Each row was made from one walk, in order. Every step used is in the known rows, and no mark comes twice. Write each row's walk.
Known rows:
rabi nepap seto neli dofi: [-11  32  28  35   0  18  15   7  -7 -16   9   9  10  -2  23   6  10  11
  -4  -2  29  -5   3 -28  -9  -5  -6  -7]
nepap mubibe: [ -9  15  31  18  24  24  -9  21 -17   5 -19  -6  -3   2  18  -2  -7   5
  -6  10  -8 -10  -4 -34 -17 -19 -10 -15]
mubibe vofut: [ -6  39  23  19   7  16   2   8 -11   6  -7 -19 -13  10   8 -18   2  -3
   3  15  -5  -2  -7 -32  -9 -17  -2  -5]
dofi vofut rabi nepap mubibe: [  1  12  25  20  32  29 -21  18   1  16 -18 -12  -4   0   5  -4 -17   4
 -20  32 -15  -5   3 -28 -13  -2  -9  18]
mubibe nepap seto: [-10  36  21  33  15  19  -4  10  -1 -11  -4  -9 -13  -4  22   1   8  12
   5   8   7  -4   2 -26 -19 -14 -10 -13]
vofut rabi nepap seto neli mubibe: [ 10  22  35  21  21  27 -16  21  -9  -9   2  11  17   1   9  13  -7   5
  -3   9  14   0 -10   2 -14 -11 -20   1]
neli mubibe vofut rabi nepap: [ -3  41  28  12  21  34  -7  16 -11   8   6 -19   2   8   4 -14 -13  -9
   0  23 -11   4 -19  -2  -9  -7  -8  23]
mubibe nepap: [-14  39  18  32  10  21   1   9 -10  -1 -13 -16 -13  -1  15 -20  -7   4
   5  16   3  -5  -5 -26 -15 -12  -2  -8]
seto nepap mubibe vofut: [ -6  29  19  17  41  17  22  10 -12  10  -7 -11   1   8  14   1  -2  -1
  -3  13 -23  -3 -12 -28  -6 -15  -7   5]
gizi seto: [  1  16  21  20  -2  18   4  20 -12   6 -11  -7  -4   0  22 -29  -2   4
  -4  -4   5  -5 -24 -33 -25 -27   0 -23]
neli mubibe: [ -4  21  36  18  11  28 -14  17 -25  -2  -5 -11  -5   9  12 -23 -12   1
  -7   9  -6 -11 -15 -21 -21 -26 -13 -19]
seto nepap mubibe vofut rabi: [ -4  21  26   8  49  27  13  12  -5  18 -11 -10   9   9  11  10  -7  -7
   3  15 -18   4 -14 -19  -7 -14  -6  23]
neli seto vofut dofi: [-13  33  35  13 -14  22  -4  12  17 -20   6   0  -8   6  11  -4  -2  12
   7 -11  -1   1  -9 -26  -6 -26 -13   5]
vofut dofi: [-10  29  39  25 -13  28   0  15  -9 -11 -15  -5   0  -1  14  -8  -4   4
  12   5  -3  -3  -5 -35  -9 -18  -9  -9]
rabi nepap seto vofut dofi: [ -3  38  32  17 -13  22  -1   7  18 -28  -7   7  -5  -1  19  11   0  17
   7  -2   0  13  -5 -20   2 -11  -7   6]
vofut rabi nepap seto neli: [  8  24  24  24  11  21 -11  13   5  -6 -11   9  13  -4  12  14  -2   6
   6   9  23   4  -3 -13 -10  -3 -11   5]
gizi seto duzo: [  4  19  17  22   1  15   5  19  -1  -6 -10  -1  -2  13  18 -12   7   9
  -7  -7  15 -10 -17 -21 -33 -31  -2 -35]
seto nepap mubibe vofut dofi: [ -8  35  33  21  26  23  29  17 -12  -1  -7  -4   9   1  15  12   2   2
   8   9 -27   0 -10 -27   2 -15 -12  10]
rabi nepap: [ -7  31  15  24  -2  24   0   8  -6  -4 -14 -16  -4   0  15 -26 -15   0
   2  13   0  -1  -9 -30 -10  -4  -2   1]
seto vofut rabi nepap: [ -2  28  25   2   4  28 -12   1  16   2 -19  -6  -4  12   8 -11 -25   2
   3   7   5  18 -18 -13  -3  -8   6  25]
neli seto duzo: [-10  25  18  24   7  20  -7  13  12 -17   8 -10  -7  16  11  -5  10   8
   1  -4  13 -20   2 -23 -30 -23 -17 -18]
seto neli rabi nepap mubibe: [-11  25  29  27  27  23  -4  29 -20 -12  -4   8  14  -3   9  -2 -30   2
 -11  17   8 -17  -7   0   6  -5 -13  -6]
gizi seto neli dofi vofut rabi: [  4   8  36  24   4  18   4  18  -8  21   0   8   5   6  10 -12   1   6
 -26   3  24  -6 -10 -32 -21 -24   3  -9]
neli seto: [-14  23  21  22   5  24  -8  14   3  -7   7 -16  -9   3  13 -22  -1   2
   3   1   3 -14  -5 -35 -22 -20 -16  -5]
mubibe vofut rabi: [ -5  32  29  10  15  26  -7   9  -2  15 -11 -18  -6  10   3  -8  -3  -8
  10  16   0   5  -9 -23 -11 -14   0  13]

Which walk is each row?
[-10  30  27  11   8  24 -14   6  15 -29   5   0 -10   6  13  -6 -23   8
  -5   4   6  -1 -10   0   6 -12  -6   5] => neli rabi nepap seto vofut
[-12  20  29  24   6  36  -3   2   4  10  -1 -17  -5   5   8 -20 -12   0
 -18  23   5  -3   3 -37 -12  -1   3  24] => neli dofi vofut rabi nepap
[  9  19  39  26  16  15 -14  21 -22 -13   3  13   4   6  12   8   5  12
  -9   3  11 -10  -7 -11 -18 -27 -24 -33] => nepap seto neli mubibe
[  2  27  36  11 -19  18   7  18   2  -8 -12   9  -5   4  20  -9  -4  13
   0 -15   0  10 -27 -25  -9 -33   2 -12] => gizi seto vofut dofi
[  4  15  24   0  22  26  -3  25   7  12 -15   5   5   2  21   0 -18   7
 -12  -2  -1  14 -31  -8 -13 -17   3  14] => gizi seto vofut rabi nepap mubibe
[  0   9  44  26  13  19 -11   8   3   4   1  10   0   8   7  16  11  11
 -18  11  25  -7  14 -34 -16 -16  -8  -5] => nepap seto neli dofi vofut rabi
[  1  41  18  18  20  24  -4   7  23 -11   2  -8   1  13   8  22  16   3
   8  14  10   2   3  -5 -16  -4  -8  11] => mubibe vofut rabi nepap seto duzo
[  6  21  29  28   6   9  -7  13  -8 -11 -10  11   2   1  13   9   9  13
   1   2  20  -6   2 -27 -15 -20 -14 -27] => nepap seto neli
[-13  50  29  26  11  26  14  25 -10  -5  -4  -8   6  -6  16   8   1   4
   5  19 -21  -1  -2 -24   3  -4 -11  13] => rabi nepap mubibe vofut dofi
[ -6  42  18  15  12  28  -1   8   2   9  -7 -22   0   4   6 -13  -9  -9
   9  22  -2   9 -10 -18  -4   0   0  28] => mubibe vofut rabi nepap
[ 16  17  23  29  14  14 -19  10  11   0 -10   6   1  -2   1   7  -1  10
 -13  24  13  -2   8 -21 -11  -3 -13   6] => dofi vofut rabi nepap seto neli
[ 11  17  20  26  17  23 -23   5  26 -12  -7  -6  -8  11   3  14   6  11
 -14  22   7  -8  13 -17 -25  -7 -11   1] => dofi vofut rabi nepap seto duzo
[-15  12  34  22  27  37  -5  14  -1  16  -3 -10   1   3  14  -2 -11   3
 -25  24  -5  -8   6 -35 -13  -2  -1  23] => neli dofi vofut rabi nepap mubibe
[ -7  21  32  27  -6  14  23  21 -21   5   4  10   9   3  25 -15   5   6
 -11 -14  30  -7 -19 -32 -19 -26   3 -26] => gizi seto neli dofi
[-11  42  16  21  27  19   8  19 -13   5  -5 -15  -2   1  14  -5  -3   1
  -4  21 -16  -3  -6 -24  -4  -4  -7  10] => rabi nepap mubibe vofut
[ -3  38  20  16  18  28  -4   8  12  -1   0 -13  -2   1  11   6   5  -1
   9  17   1   7  -4 -17  -9  -1  -6  24] => mubibe vofut rabi nepap seto
[-17  30  22  22   5  33  -7  12  -7 -16  -1 -15  -2   0  10 -32 -33  -5
  -2  16   2 -12 -11  -9   1  -4  -4   4] => neli rabi nepap
[ -4  21  30   0  26  29 -15  14   8   6 -21   0   2   8  12   8 -24   6
  -6  10  -5  13 -15 -11  -4  -8   0  23] => seto vofut rabi nepap mubibe
[-20  42  24  19  33  28   1  24 -14  -6   8 -15  -1   0  10 -10 -21  -5
  -7  26 -14 -13  -8  -4   7  -4  -8  13] => neli rabi nepap mubibe vofut
[  0  31  19  13   1  15  -8   0  16 -18  -8  -2 -11   5  18  -1  -4  16
  -3   1   4  10  -8 -22  -6 -12  -3   3] => rabi nepap seto vofut
[ -5  24  30  30   5  24   1   5  -2   9  -2   0   5   5   3 -10 -10   3
 -19  21  20  -2   4 -30  -7  -1   1  16] => seto neli dofi vofut rabi nepap
[ -4  38  28  34  28  21  -9  17  -4 -24   9  -1  -8  11  17  16  14  15
  -6   7   8 -15   0   2 -30 -24 -21 -30] => neli mubibe nepap seto duzo
[-11  43  26  25  33  17   6  27 -20  -6   8   1  10   0   4   0 -19  -2
  -9  24   1 -13  -7   4  13  -2 -11   4] => seto neli rabi nepap mubibe vofut
[-10  46  36  25  -2  18   0   8  13 -25  -5   6 -14  -2  19  20   6  20
  10  -1   1  11  -2 -17  -2 -20  -8  -1] => mubibe nepap seto vofut dofi
[  2  14  38   0  13  24 -24   3  21  -4 -15   4 -10  12  11  14  -3   9
   4  -3  10  14  -9 -19 -13 -24  -4   5] => nepap seto vofut rabi
